What can hang from each mark
N: Q T
T: E M N
Q: E M N
Z: M N
W: U
U: E
M: Q Z
E: Q Z

Known rows, with every way that one mark hangs from another
{Q {E {Z {N T}}} M}: [ 0.99  1.16  1.17 -1.21 -0.65 -0.97 -0.34  0.16 -0.72  1.81 -1.21  0.61
  0.44  0.96  0.23  0.05 -1.22 -0.10 -0.57  1.34  1.60]
{W {U E}}: [ 1.54 -2.42  1.83  0.08 -0.38  3.13 -0.17 -0.43 -2.39 -2.43 -1.88  0.44
  0.59  0.38 -0.05  0.63  0.20 -0.49 -0.84 -0.59 -1.13]
{M {Z {N Q {T E}}}}: [ 1.33  0.28  0.99  0.58 -0.81  0.37  0.63 -1.36 -0.66  3.67  0.03  0.53
 -1.01  1.31  0.09  0.02  1.18  1.20  0.06  3.82  0.93]
{W {U {E Q {Z N}}}}: [ 0.47 -5.08  0.83  0.94  0.54 -0.15 -1.40 -0.40 -3.25 -0.31 -3.42  0.14
 -0.21  1.34 -0.20  0.39  1.37 -0.93 -1.59 -1.90 -1.31]
{W {U {E {Q {M Z} {N T}}}}}: [ 2.09 -0.32  2.59 -0.37 -1.07  0.55 -0.39 -0.91 -0.70 -0.63 -0.92  0.33
  0.40 -0.42 -0.95 -0.14  0.33 -1.22 -1.45 -0.88 -0.85]
{T E {N {Q {M Z}}}}: [ 1.57  1.45  0.86 -1.21  0.14 -0.52  0.04 -2.77 -0.61  3.52 -0.14 -0.77
  0.10  0.97 -0.35 -0.76  1.11  0.03  1.18  2.18  1.77]
{M {Q E} {Z {N T}}}: [ 3.93 -0.59  1.38  0.98 -0.51  0.54  0.60  0.08  0.32  1.67  0.83  1.47
  0.97 -0.14 -1.61 -0.88  0.22  0.70 -1.19  1.09 -0.40]
{N {T M}}: [-0.66  0.14  1.36 -0.37  0.29  1.88  1.43 -1.25 -0.71  0.46 -1.96  0.28
  0.45  0.01 -0.12 -0.08 -0.75  0.66  0.18  2.88  0.93]
{Z {N Q}}: [-0.60 -1.63 -0.01  0.87 -0.16  1.77  0.42 -1.06 -0.26 -0.47 -1.95  0.88
 -0.52  2.90  0.70 -0.48  0.65  2.18  1.33  0.50  0.01]
{N Q T}: [-1.26 -0.28  0.50 -0.86  0.05  1.98  1.48 -2.04  0.91 -0.39 -1.19  1.46
 -0.84  1.09  1.19 -0.42  1.02  1.59  1.22  3.88  1.06]
{U {E Z}}: [ 0.95 -2.14  0.95 -0.69 -0.04  0.24 -0.54 -0.70 -1.21 -1.05 -1.83 -2.44
  0.57  0.53  0.26 -0.08 -0.39 -1.51 -0.68  0.99 -0.33]
{U {E Q {Z {N T}}}}: [-0.14 -4.42  1.01  0.18  0.51 -0.91 -1.01 -0.86 -1.17  1.07 -2.24 -1.23
 -1.16  2.07  0.29 -0.36  0.46 -1.34 -0.76 -0.19 -0.21]
{N {Q {M Z}} T}: [-0.62  1.45  1.77 -0.87 -1.02  0.66  0.98 -2.09  0.83  0.66 -0.67 -0.06
 -0.73  0.16  0.27 -0.35  0.99  1.05  0.33  4.98  1.62]
{Z M}: [-1.05 -0.95  0.46  0.42  0.48  1.34  0.60 -0.37 -0.72 -1.10 -2.95  1.70
  0.74  2.15 -0.17 -0.33 -0.38  0.67  0.36  0.07  0.26]
{M Q}: [ 1.90 -1.79  0.62  0.52  0.96  1.83 -0.07 -0.77  0.92 -2.03 -1.26  0.50
  1.91  0.24 -0.21 -0.76  0.68  0.88  0.47  0.85 -0.85]
{Q E N}: [ 3.48  2.62 -0.20 -0.19 -0.98  0.79  0.44 -0.26  0.61 -2.47 -0.69  1.69
  2.01  0.57  0.16 -1.35 -1.14  0.41  0.83 -1.78 -1.03]
{M Q {Z N}}: [ 3.00 -1.97  1.20  2.22 -0.06  1.09  0.02 -0.14 -0.11 -0.12 -0.59 -0.15
  1.06  0.32 -1.51 -0.53  0.64  1.32 -0.71  0.19 -1.04]
{W {U {E {Q {M Z} N}}}}: [ 2.74 -0.57  2.08  0.22 -0.93  0.14 -1.11 -0.82 -1.13 -1.74 -1.63 -0.23
  0.93 -0.11 -1.18 -0.57  0.41 -1.33 -1.22 -2.35 -1.60]
{Z {M Q} {N {T E}}}: [ 0.88 -2.28  0.86  0.39  1.48  0.95 -0.19  0.73 -0.21  4.09 -0.74  1.86
  1.17  2.18 -1.56  0.29 -0.68  0.59 -0.51 -0.11  0.77]
{N {Q E} {T {M Z}}}: [ 0.10  1.90  0.69 -0.96 -0.57  0.06  2.24 -2.09 -0.05  2.56 -0.39  0.82
 -0.19 -0.58 -0.85 -0.97  0.35  0.32 -0.62  4.67  1.19]
{U E}: [ 1.31 -2.17  1.52 -0.13 -0.36  1.79 -0.56 -0.86 -0.85 -1.95 -1.62 -1.50
  0.43  1.66  0.25 -0.57 -0.59 -0.90 -0.03 -0.30 -0.96]
{T M}: [-0.21 -0.18  0.85  0.26  0.36  1.55  0.65 -1.28 -1.25 -0.83 -2.73 -0.32
  1.11  0.57 -0.31 -0.51 -0.61  0.65  0.64  1.41  0.20]
{T {M Z} N}: [ 1.11  0.01  1.06  0.37  0.58  0.80  1.71 -2.04 -2.02  1.71 -1.62 -0.91
  0.68 -0.37 -1.73 -0.62 -0.04  0.38 -0.07  0.63  0.54]
{W {U {E {Z {M Q} N}}}}: [ 0.29 -5.60  0.94  0.47  1.22  1.39 -0.66  1.33 -2.53  1.45 -2.30  0.62
  1.45  1.17 -2.36  1.43 -0.71 -0.66 -2.90 -2.59 -0.54]

Rows
[-0.64 -2.94  2.05 -0.19  0.05  1.73  0.30  0.03 -3.82  2.57 -2.22 -0.76
  0.12 -0.25 -1.36  1.87 -1.49 -0.76 -2.61  0.46  0.54] : {W {U {E {Z {N {T M}}}}}}
[ 2.97 -1.57 -0.23  0.28  0.60 -0.54 -0.59  0.20 -0.10  0.66 -0.92  0.66
  1.85  0.39 -0.79 -0.81 -0.04  0.16 -0.92 -0.32 -0.48] : {M {Q {E {Z N}}}}
[ 1.85  3.25  0.99 -1.94 -0.66 -1.14 -0.72 -0.43  0.51  1.66 -0.52 -0.69
  1.78 -0.35  0.67  0.39 -1.35 -0.69  0.23  2.24  1.72] : {Q M {N {T {E Z}}}}
[ 0.05  0.89  0.76 -1.19  0.70 -0.70  0.54 -1.33 -1.42  3.73 -1.73 -0.77
  1.21 -1.14 -0.03  0.65 -0.41 -0.87 -0.60  4.78  1.87] : {N {T {E Z} M}}
[ 1.61 -2.46  0.20 -0.04  0.09 -0.12 -0.70 -0.78 -1.37 -1.98 -2.53  0.23
  1.04 -0.20 -0.14 -0.13  0.82 -1.46 -1.14 -2.23 -1.62] : {W {U {E {Q N} Z}}}
[ 1.29 -0.67  1.55  0.15 -0.21 -0.41  0.51 -1.69 -0.12  0.98 -1.05 -1.87
  0.16  0.03 -1.67 -1.30 -0.79 -1.60 -1.09 -0.26 -0.78] : {U {E {Q {N {T {M Z}}}}}}
[-1.15 -4.45  1.49  0.19  0.88  0.08 -0.46 -0.70 -3.38  2.68 -3.21 -0.19
 -0.54  0.55 -1.19  0.88  0.17 -1.21 -2.27 -0.07 -0.01] : {W {U {E Q {Z {N {T M}}}}}}
[ 2.39  0.45  1.36  1.63 -0.24 -0.17 -0.22 -0.60 -2.67  3.39 -1.35 -1.14
  0.83  0.69 -1.37  0.10 -0.58  0.28 -0.68  1.29  0.20] : {T E {M {Z N}}}
[ 3.14  3.58  0.59 -1.14 -1.15  0.25 -0.55 -0.16  1.02 -2.14 -0.76  0.83
  2.16  0.96  0.14 -1.35 -1.89  0.01  1.04 -1.73 -0.13] : {Q E M N}
[ 0.66  0.15  1.46 -0.99  0.72 -1.12 -1.41 -1.69  0.17  1.52 -1.92  0.58
  0.18  1.35  1.21 -1.03  1.19 -0.64  1.24  2.47  0.93] : {N {T {E {Q M}}}}
[ 2.08 -0.84 -0.48 -1.46  2.19 -0.72  0.82 -1.55 -0.62  3.00 -1.02 -0.24
  2.68 -1.12 -2.21 -1.07 -0.49 -0.76 -0.65 -0.13  0.71] : {T {M {Q {E Z}}} N}
[ 1.04  0.69  0.44  0.04  0.06 -0.53 -0.97 -1.40  1.35 -2.67 -2.54  0.49
  1.19  1.60  0.52 -1.75  0.00  0.26  1.67 -1.83 -0.56] : {E {Q M N}}
[ 1.61  0.31  2.13  1.27 -1.20  0.44 -0.57 -0.14 -1.26 -0.17 -1.48 -0.78
  0.36  1.42 -0.44 -0.20 -0.35  0.89  0.02  0.43  0.14] : {Q {M {Z N}}}
[-1.66 -0.27  1.33 -0.64 -0.48  1.53  0.11 -0.98  0.45  1.06 -1.46  0.67
 -1.01  2.75  0.68 -0.25 -0.44  1.95  1.24  1.97  1.64] : {Z {N {Q M} T}}
[ 1.13  1.89 -1.26 -0.65 -0.29 -1.08  0.78  0.38  0.03 -0.18 -1.88  1.92
  2.21  0.82 -0.64 -0.61 -1.49 -0.52 -0.66 -1.60  0.26] : {Q {E {Z M}} N}
[ 1.03 -1.08  2.20 -1.15 -0.31  1.28 -0.78 -0.78 -0.31 -1.35 -1.62  0.86
  0.48  0.57 -0.22 -0.12 -0.30 -1.06 -0.48 -2.19 -0.61] : {W {U {E {Q M {N T}}}}}
[-1.38 -5.62  0.52  0.93  1.18 -0.42 -1.01  0.19 -3.46  1.11 -4.25  1.17
 -0.26  2.45 -1.07  0.66  0.71 -1.18 -2.13 -2.99 -0.72] : {W {U {E Q {Z M N}}}}
[-0.01 -1.90  0.98 -0.81  0.53  0.07  0.33 -1.14 -1.62  0.98 -2.48 -0.16
  0.83 -1.13 -1.16  0.42 -0.33 -1.69 -2.04 -0.51 -0.33] : {W {U {E {Q {N {T M}}} Z}}}
[-1.45 -0.68  0.24 -0.63 -0.11 -0.54 -0.53 -0.94 -0.38  0.63 -2.46 -0.85
 -0.25  2.15  0.82 -0.01 -0.01  1.18  0.62  1.60  1.57] : {E {Z {N {Q M}}}}
[ 2.04  0.14  0.24  0.20  0.86  1.66  0.58 -0.54  1.15 -0.94 -1.15 -0.36
  3.01 -0.36 -1.67 -0.97 -1.54  0.83  0.36 -1.10 -0.69] : {T {M {Q N}}}
[ 1.82 -0.84  1.35  0.99  0.75  0.83  0.77 -1.18 -0.15  0.43 -1.10 -1.06
  2.14 -1.44 -2.25 -0.77  0.21  0.46 -1.07  2.45 -0.41] : {T {M Q Z}}
[ 1.55 -0.93  1.31 -0.78 -0.09 -0.47 -1.93 -1.05  0.80 -2.18 -2.04 -1.55
  0.84  2.35 -0.12 -1.77 -0.99 -1.61  0.78 -3.34 -1.14] : {U {E {Q M N}}}
[ 0.80 -1.81  0.45 -0.86  0.05 -1.20 -0.35 -1.26  0.76 -0.56 -1.52 -1.02
  0.11  0.41  0.30 -0.95 -0.01 -1.92 -0.51 -0.52 -0.51] : {U {E {Q {N T}} Z}}
[-0.93 -2.75  1.39 -0.96 -0.37  1.00 -1.13 -0.38 -2.36  0.81 -2.17 -0.94
 -0.36  1.64 -0.18  1.33 -0.23 -0.15 -1.21 -0.15  0.73] : {W {U {E {Z {N {Q M}}}}}}
[ 2.50  2.73 -0.21 -1.22 -1.00 -0.46  0.96 -0.37  0.83 -0.32 -0.41  1.36
  1.45 -0.90  0.32 -0.46 -0.92 -0.24 -0.33  1.04  0.38] : {Q {E Z} {N T}}
